Each row comes from the steps of one walk. Every step used is in the known rows, and no mark comes twice. Write the walk behind each row, first mark first.
Known rows
m-c-n: [ 0.45 -1.31 -0.68 -0.06 -2.57 -3.43 -0.24  0.55  0.34  3.24 -0.79  1.32
 -1.23  0.69  2.21 -5.00 -4.27  2.66 -0.22 -1.62  2.48  0.32 -0.16 -1.23]
u-c-n-w: [-3.84 -0.68 -1.34 -2.35  0.15 -4.59 -1.51  0.13  0.20  4.50 -1.46 -1.64
 -5.25  0.76  2.40 -4.62 -3.71  1.78 -3.06 -0.93  1.87 -2.66  0.89 -0.11]
y-m-c-n-w-e: [-2.05  1.23  2.33 -0.23  2.46 -6.37  1.10  1.83  1.64  6.01  1.54 -2.26
 -2.72 -0.35  1.27 -5.04 -3.38  2.38 -2.08 -2.52  6.89  1.50 -0.16 -3.05]
n-c-m: [-0.99 -2.63 -2.83  1.58 -1.51 -1.53 -0.36  1.12  2.23  2.23 -1.66  0.16
 -0.78  0.81  1.46 -6.45 -1.13 -0.21  0.95 -2.12  3.04  0.91 -0.28 -0.22]
r-m-c-e-w-n-y: [-1.58 -0.73  1.02 -1.84  1.41 -2.61  2.65  2.25  2.04  6.02 -1.93 -4.61
 -2.97 -0.31 -0.89 -6.22 -1.36  2.09  1.06 -1.17  3.55  2.74 -0.96 -1.21]
m-y: [ 2.13  0.69 -0.24 -1.42  0.47  1.34  1.23  0.80 -0.78  2.89 -1.08 -1.00
  0.21 -1.58 -1.85 -2.45 -0.09  4.65  1.09 -1.90 -0.41  1.81  0.15 -2.19]
r-m-y-n-c-u: [ 0.31 -0.33 -0.08 -2.48 -0.17  1.00 -0.39 -2.08  1.46  5.66 -1.03 -1.16
 -1.46  0.42  3.04 -5.50 -2.54  3.17 -1.47 -2.88  2.01 -0.63  0.68 -1.15]
m-c-e-y-n: [-1.21 -0.69 -0.89 -0.84  0.30  1.29 -0.42  0.74 -1.45  3.40 -0.67 -2.58
  1.75  1.72 -0.43 -2.21 -2.90  2.40 -1.42 -3.14  4.12 -0.93 -1.29 -5.00]
r-m-y-n-c: [ 0.39 -0.71 -1.37 -1.86  0.69  2.86  1.40 -1.32 -0.40  2.93 -1.32 -3.79
 -0.65 -0.75  1.07 -7.43 -1.86  3.97 -0.59 -3.31  2.48  0.78  0.51 -3.31]
n-y-m: [-1.10  0.05  0.91 -2.34  2.44  0.70  4.13 -0.38  1.89  4.71 -0.10 -2.31
 -2.81 -0.23 -0.30 -4.40 -2.77  3.02  2.36  0.86  3.47 -0.56 -1.92 -5.69]
u-c-e-w-n-y: [-3.53 -1.08 -0.92 -2.84  2.87 -1.21  1.97  2.43  1.13  4.89 -2.27 -5.46
 -5.10 -0.04  0.35 -4.31 -1.76  0.57  0.22 -1.54  1.54  1.54 -1.14 -0.50]
n-y: [-1.59  0.15 -0.29 -2.47  2.26  0.90  1.52  0.48  0.53  2.25 -1.06 -1.69
 -2.66  0.83 -0.55 -4.20 -0.60  2.91  1.34  0.68  0.56  0.69 -0.18 -2.27]
w-n-y-m: [-1.53 -0.31  2.29 -1.95  4.02  1.79  4.57 -0.94  2.82  5.89 -0.26 -3.27
 -3.14 -0.72  0.36 -5.43 -4.12  2.74  2.40  0.04  3.12  0.59 -2.11 -5.11]
m-y-n: [ 0.79  0.69 -0.22 -1.68  1.60  4.47  1.57 -1.40 -1.33  2.96 -0.21 -2.85
  0.57  0.56  0.33 -3.11 -2.62  4.69  0.43 -3.02  0.96 -1.59  0.29 -4.25]
c-n-y: [-2.79 -1.03  0.52 -1.70  1.34 -0.46  0.96  0.60  0.64  4.78  0.03  0.57
 -2.48  2.28  1.02 -5.50 -2.64  3.56  1.58  0.31  1.03  0.04 -0.99 -0.55]
e-w-n-c-u: [-1.64 -1.51  0.10 -2.13  0.18 -0.74 -2.81  1.00  3.19  4.46 -3.57 -2.41
 -5.00 -0.19  4.28 -2.93 -3.06  0.62 -1.51 -2.83  2.03  1.96  0.01  1.16]
n-c-e-w: [-2.81 -1.63 -2.28 -0.22 -2.35 -4.13 -2.35  4.95  0.95  2.22 -3.28 -3.23
 -3.02  0.11  0.47 -0.42 -0.46  0.83 -0.91 -3.01  4.85  1.06 -1.45 -0.33]
n-y-m-c-e-w: [-0.30 -0.94 -1.44 -1.23 -1.34 -5.27  1.47  4.08  0.86  5.34 -2.39 -3.71
 -3.23  0.21 -0.44 -1.26 -1.52  2.11  0.40 -1.19  6.79  0.71 -1.52 -3.52]
e-w-n-y: [-2.87 -0.85  1.29 -2.66  3.15  1.18  1.56  2.49  2.08  4.15 -2.57 -5.21
 -4.63 -0.01  0.13 -4.52 -1.52  2.03  1.69 -0.57  1.31  2.55 -1.09 -0.95]
u-c-n: [-3.32 -1.61 -2.21 -1.18 -2.12 -2.79  0.30  0.74  0.25  2.45 -0.21 -0.61
 -2.84  0.02  2.49 -5.28 -3.74 -0.20 -1.08 -2.06 -0.48 -1.95 -1.41  0.09]
r-m-c-e-w-n: [-2.01 -0.89  1.37  0.26 -1.40 -3.91  0.60  3.15  2.85  4.33 -2.19 -4.69
 -1.52 -1.76 -0.44 -4.00 -2.23  0.41  0.00 -3.60  3.97  2.14 -1.71 -0.65]
e-w-n-c: [-2.22 -2.07 -0.80 -1.37  0.77  0.55 -1.26  2.60  2.09  1.71 -4.34 -5.48
 -4.84 -1.70  2.31 -4.72 -2.33  0.65 -0.57 -3.14  2.44  3.97 -0.48 -0.37]
r-m: [-2.73  0.61  1.52 -0.28 -2.80 -1.77  1.73  0.65  2.84  1.03  0.17 -2.35
  0.97 -2.14 -2.08 -6.29  0.21  0.76  0.92 -1.20  0.62 -0.95 -1.81 -1.83]
n-w-e-c: [-2.82 -0.22 -0.06 -0.39  0.67 -2.84 -2.85  3.41  1.25 -1.05 -0.58 -5.61
 -3.28 -2.10 -0.81 -2.40  0.87  1.69 -2.10 -1.56  3.52  3.41 -0.93 -2.18]
w-n-c: [-1.41 -1.63 -0.63 -0.91  1.96  1.56 -0.92 -0.02  1.71  1.17 -3.18 -3.21
 -3.24 -1.52  2.27 -5.61 -3.15  1.25 -0.84 -3.09  1.38  3.61  0.17 -0.88]
r-m-y-n-w-e-c: [-1.93  0.23  0.89 -0.89  0.76 -1.23 -0.57  2.23  0.68  1.56  0.71 -6.84
 -1.41 -2.41 -1.50 -5.12  1.05  3.37 -1.61 -2.68  3.82  2.55 -1.03 -3.09]
w-e-c-m-y-n: [ 0.34 -0.64 -0.77  0.66  0.88  2.51  1.52  0.55 -0.16  3.29  1.45 -3.57
  1.48  0.65  0.06 -5.08 -1.00  3.09  0.88 -3.96  3.05  0.40 -0.87 -3.50]
u-c: [-1.91 -0.24 -3.84 -2.58 -0.91 -1.24  1.38  0.34 -0.14 -0.90 -1.82 -4.17
 -3.65 -2.12  0.72 -3.89 -1.25 -1.64 -1.84 -1.67 -1.53 -1.37 -0.33 -2.00]

Which walk is each row?
[-3.22 -0.67 -0.98  0.04 -2.67 -4.32 -1.83  5.10  1.21  2.23 -2.14 -2.71
 -1.70  0.27 -0.61  1.08 -0.30  0.68 -0.14 -2.56  3.96 -0.50 -2.11 -0.53]
c-e-w
[-1.53 -1.33 -0.64 -2.73  0.50  1.89 -2.77 -0.49  1.13  4.26 -2.28 -1.43
 -2.32  1.58  3.62 -3.22 -3.01  1.67 -2.35 -2.54  2.13 -0.13 -0.13 -1.55]
e-y-n-c-u
[ 3.13  0.06 -0.91 -1.25 -0.86 -2.36  3.14 -0.57  1.03  2.59 -1.60 -2.37
 -1.93 -1.87  0.55 -4.18 -3.64  2.31  0.18 -0.52  4.63  0.68 -0.23 -6.48]
y-m-c
[ 1.84  0.38 -0.47 -0.88 -3.12 -3.64  2.32  0.16  1.33  1.12 -1.36 -2.53
 -0.05 -2.56 -1.18 -6.94 -0.91  1.53 -0.15 -1.01  2.59  1.13  0.18 -3.58]
r-m-c
[-3.61 -0.88  1.28  0.34  0.03 -1.83 -1.07  3.49  2.61  3.56 -2.24 -3.96
 -2.12 -0.68  0.26 -1.01 -2.58  0.26  0.18 -3.76  2.83  1.44 -2.05  0.06]
c-e-w-n
[ 0.92 -0.49 -0.96 -2.64  0.84  1.93 -1.41 -1.88  0.61  4.99 -1.74 -0.73
 -2.49  1.23  4.03 -3.39 -3.20  3.39 -1.78 -2.92  1.90 -0.29  1.34 -1.20]
m-y-n-c-u
[-0.56  1.07  0.25 -2.67  3.19  1.14 -0.31 -1.57 -1.07  4.95 -1.31 -3.44
 -2.40  1.12  0.51 -3.00 -2.80  5.67 -1.85 -1.69  3.11 -2.46  2.21 -3.53]
m-y-n-w
[-4.65  1.11  0.65 -0.96  2.33 -5.93 -0.07  2.24  0.98  3.92  1.37 -3.09
 -3.58 -0.44  1.37 -4.85 -2.01  0.28 -3.31 -3.10  3.47  0.65 -0.08 -0.44]
u-c-n-w-e
[-2.84  0.86  0.39 -2.21  2.36  0.16 -1.54 -1.55  0.16  2.93 -1.43 -3.56
 -3.08  1.85  1.66 -2.73 -3.57  3.40 -2.36 -1.33  3.71 -3.88  1.69 -3.55]
y-n-w
[ 0.90 -0.46 -0.83  0.06  0.74  3.41  2.10 -1.14 -0.28  4.63  0.44 -1.57
  1.69  1.69  0.49 -4.79 -2.36  3.57  1.43 -3.25  1.95 -2.10  0.08 -3.26]
c-m-y-n
[ 1.21 -0.94 -1.01  0.67  0.50 -2.15  0.12  2.79  0.55  4.73 -0.02 -2.30
 -0.30 -1.20 -1.91 -4.69  1.45  3.80  0.60 -2.19  3.06  3.39 -0.16 -0.94]
n-w-e-c-m-y
[ 2.08 -0.72  0.00 -2.54  1.36 -1.69  4.31  0.97  1.64  5.42 -2.69 -5.12
 -4.65 -1.59  0.73 -5.59 -3.69  2.68  1.09 -0.14  5.23  2.65 -0.57 -5.71]
e-w-n-y-m-c
[-2.39 -0.88  1.09 -0.42  0.16 -0.89  1.48  2.20  1.24  5.57 -0.07 -1.41
  0.92 -0.62 -2.26 -1.37 -2.26  1.86  0.65 -1.37  4.80  0.08 -4.24 -5.46]
c-e-y-m
[-0.59 -0.95  0.22 -1.98 -0.23 -2.72  2.81  0.15  0.81  5.63 -0.05 -0.17
 -1.98  1.12  0.33 -8.60 -2.37  3.69  1.22  0.46  2.44  1.01 -0.38 -1.48]
r-m-c-n-y
[-2.81 -0.14  1.64 -1.28  1.82 -3.83 -1.08  4.74 -0.14  5.23 -0.24 -3.15
 -0.93 -0.46 -1.32 -4.39 -0.67  2.16 -2.54 -2.30  4.34  4.23 -1.48 -2.24]
m-c-n-w-e-y
[-3.54  2.32  2.12 -0.55  3.19 -4.19 -0.55  2.44  1.51  2.26  0.75 -3.62
 -2.22 -0.87 -0.33 -2.88 -0.42  1.31 -2.36 -2.58  4.03  1.55  0.37 -1.90]
n-w-e
[-2.15  0.03  0.80 -1.45 -0.01 -3.37 -4.00  1.79  2.60  2.31 -0.54 -2.45
 -3.71 -0.50  1.78 -1.16 -0.45  1.28 -2.68 -1.58  2.86  1.51 -0.30 -0.23]
n-w-e-c-u
[ 2.65 -0.28  0.16 -2.33  2.33 -0.85  4.56 -1.13  1.32  5.11 -1.76 -3.36
 -3.38 -1.38  0.67 -6.27 -4.35  3.13  1.03 -0.02  4.57  2.34  0.03 -6.11]
w-n-y-m-c
[-2.92  1.44  2.62  0.02  1.07 -7.26  0.60  2.19  1.79  5.09  1.75 -2.39
 -1.47 -0.71  0.30 -6.86 -1.67  1.83 -2.39 -2.86  5.52  1.82  0.04 -1.13]
r-m-c-n-w-e
[-1.35 -1.18 -2.17 -1.44  1.03  2.96 -0.75 -1.25 -0.05  0.25 -2.12 -3.52
 -2.34  0.67  3.03 -5.04 -3.36  2.08 -1.35 -2.85  2.84 -0.21  0.56 -3.43]
y-n-c
[-2.29  1.41 -0.38 -0.88  3.83 -2.91  2.16  0.98  0.08  5.18  1.63 -4.94
 -1.72 -0.01  0.63 -5.82 -1.16  1.07 -2.55 -4.07  4.23 -0.14  0.86 -2.48]
u-c-m-y-n-w-e
[-2.09  2.48  2.08 -1.17  4.67 -1.30  0.81  1.04  0.03  4.26  1.48 -4.51
 -1.30 -0.05  0.07 -3.54 -1.31  3.39 -2.29 -3.72  4.44  0.85  0.92 -3.18]
m-y-n-w-e
[-0.45 -1.05 -1.19 -0.40 -1.06 -2.55 -1.25  3.42 -0.94  3.47 -1.82 -0.78
  1.60 -0.23 -2.66 -1.23 -0.49  1.90 -1.29 -2.14  3.37  2.61 -1.91 -2.99]
m-c-e-y
[-2.38 -1.80  1.14 -0.45  1.70  0.06  1.27  1.74  1.78  6.39 -1.12 -2.57
 -0.38 -1.19 -0.79 -3.28 -3.43  1.76  0.17 -2.39  5.22  2.09 -3.86 -4.74]
w-n-c-e-y-m
[ 1.89 -1.03 -3.44 -0.66 -0.67 -0.87  3.09  0.88 -0.35  4.57 -0.76 -1.20
 -0.26 -1.31 -1.01 -5.59  0.11  1.56  1.07 -2.39 -0.34  0.52 -0.06 -0.91]
u-c-m-y
[-3.19 -0.88  1.01 -1.81  2.91 -0.49  1.05  2.62  1.76  5.20 -2.02 -3.87
 -3.70  0.80 -0.24 -3.26 -1.68  2.06  1.27 -1.28  2.52  2.11 -1.27 -0.48]
c-e-w-n-y
[-2.10 -0.23  1.52 -2.27  4.27  2.21  1.86 -0.11  1.66  3.66 -1.30 -2.92
 -3.10  0.23  0.12 -5.37 -2.24  2.47  1.53 -0.49  0.26  2.22 -0.29 -1.54]
w-n-y
[-1.20 -1.38 -2.24 -0.91 -1.10 -1.63 -1.17  3.91 -0.50  4.11 -2.73 -4.00
 -1.99  0.55  0.60 -0.95 -1.04  2.85 -0.77 -3.95  5.16  0.69 -0.90 -1.32]
m-y-n-c-e-w
[-2.13 -1.87 -1.81 -2.12  1.21  3.98 -1.22  0.59 -0.63  1.36 -2.62 -4.33
 -1.54  0.52  1.58 -5.00 -2.27  2.05 -1.57 -2.87  2.63  1.31 -0.76 -3.76]
e-y-n-c
[-2.10  1.68  1.50  0.18  3.97 -2.21  1.15  1.24  0.70  5.55  1.94 -3.46
 -0.39  0.89  0.14 -4.88 -1.12  2.59 -1.49 -3.88  5.23  0.41  0.64 -2.48]
c-m-y-n-w-e
[-2.23 -0.56  0.25 -2.08  1.66  0.89 -2.18  0.52  1.44  4.41 -0.83 -2.21
 -1.97  1.14  3.33 -3.59 -2.47  1.04 -2.77 -3.63  3.25  1.25 -0.49 -1.49]
w-e-y-n-c-u
[-1.32 -2.65 -2.83  1.37 -0.61  0.63  0.04 -0.32  1.63  2.75 -1.05 -0.97
 -0.36  2.19  2.64 -7.06 -2.55  0.20  0.64 -2.86  3.88 -1.00 -0.07 -1.54]
y-n-c-m
[-2.89 -1.85 -0.95  1.98 -0.21 -2.35 -1.23  2.18  2.29  1.97  0.71 -3.53
 -0.75  1.05  0.61 -5.32 -0.54  0.14 -0.22 -2.40  5.14  0.35 -1.28 -1.65]
y-n-w-e-c-m
[-2.51 -0.27 -3.57 -0.41 -1.19 -4.37 -0.01  0.67 -0.38  1.42 -0.60 -0.89
 -0.98 -0.25 -0.07 -1.18 -1.70 -0.91 -2.18 -3.10  1.37 -1.93 -0.69 -1.26]
u-c-e
[-3.85 -1.21 -0.52 -0.68  0.00 -2.45 -0.16  3.26  1.99  3.15 -2.66 -5.29
 -3.51 -1.31  0.86 -2.08 -2.53 -1.32 -0.82 -3.97  1.91  0.95 -1.88  0.11]
u-c-e-w-n
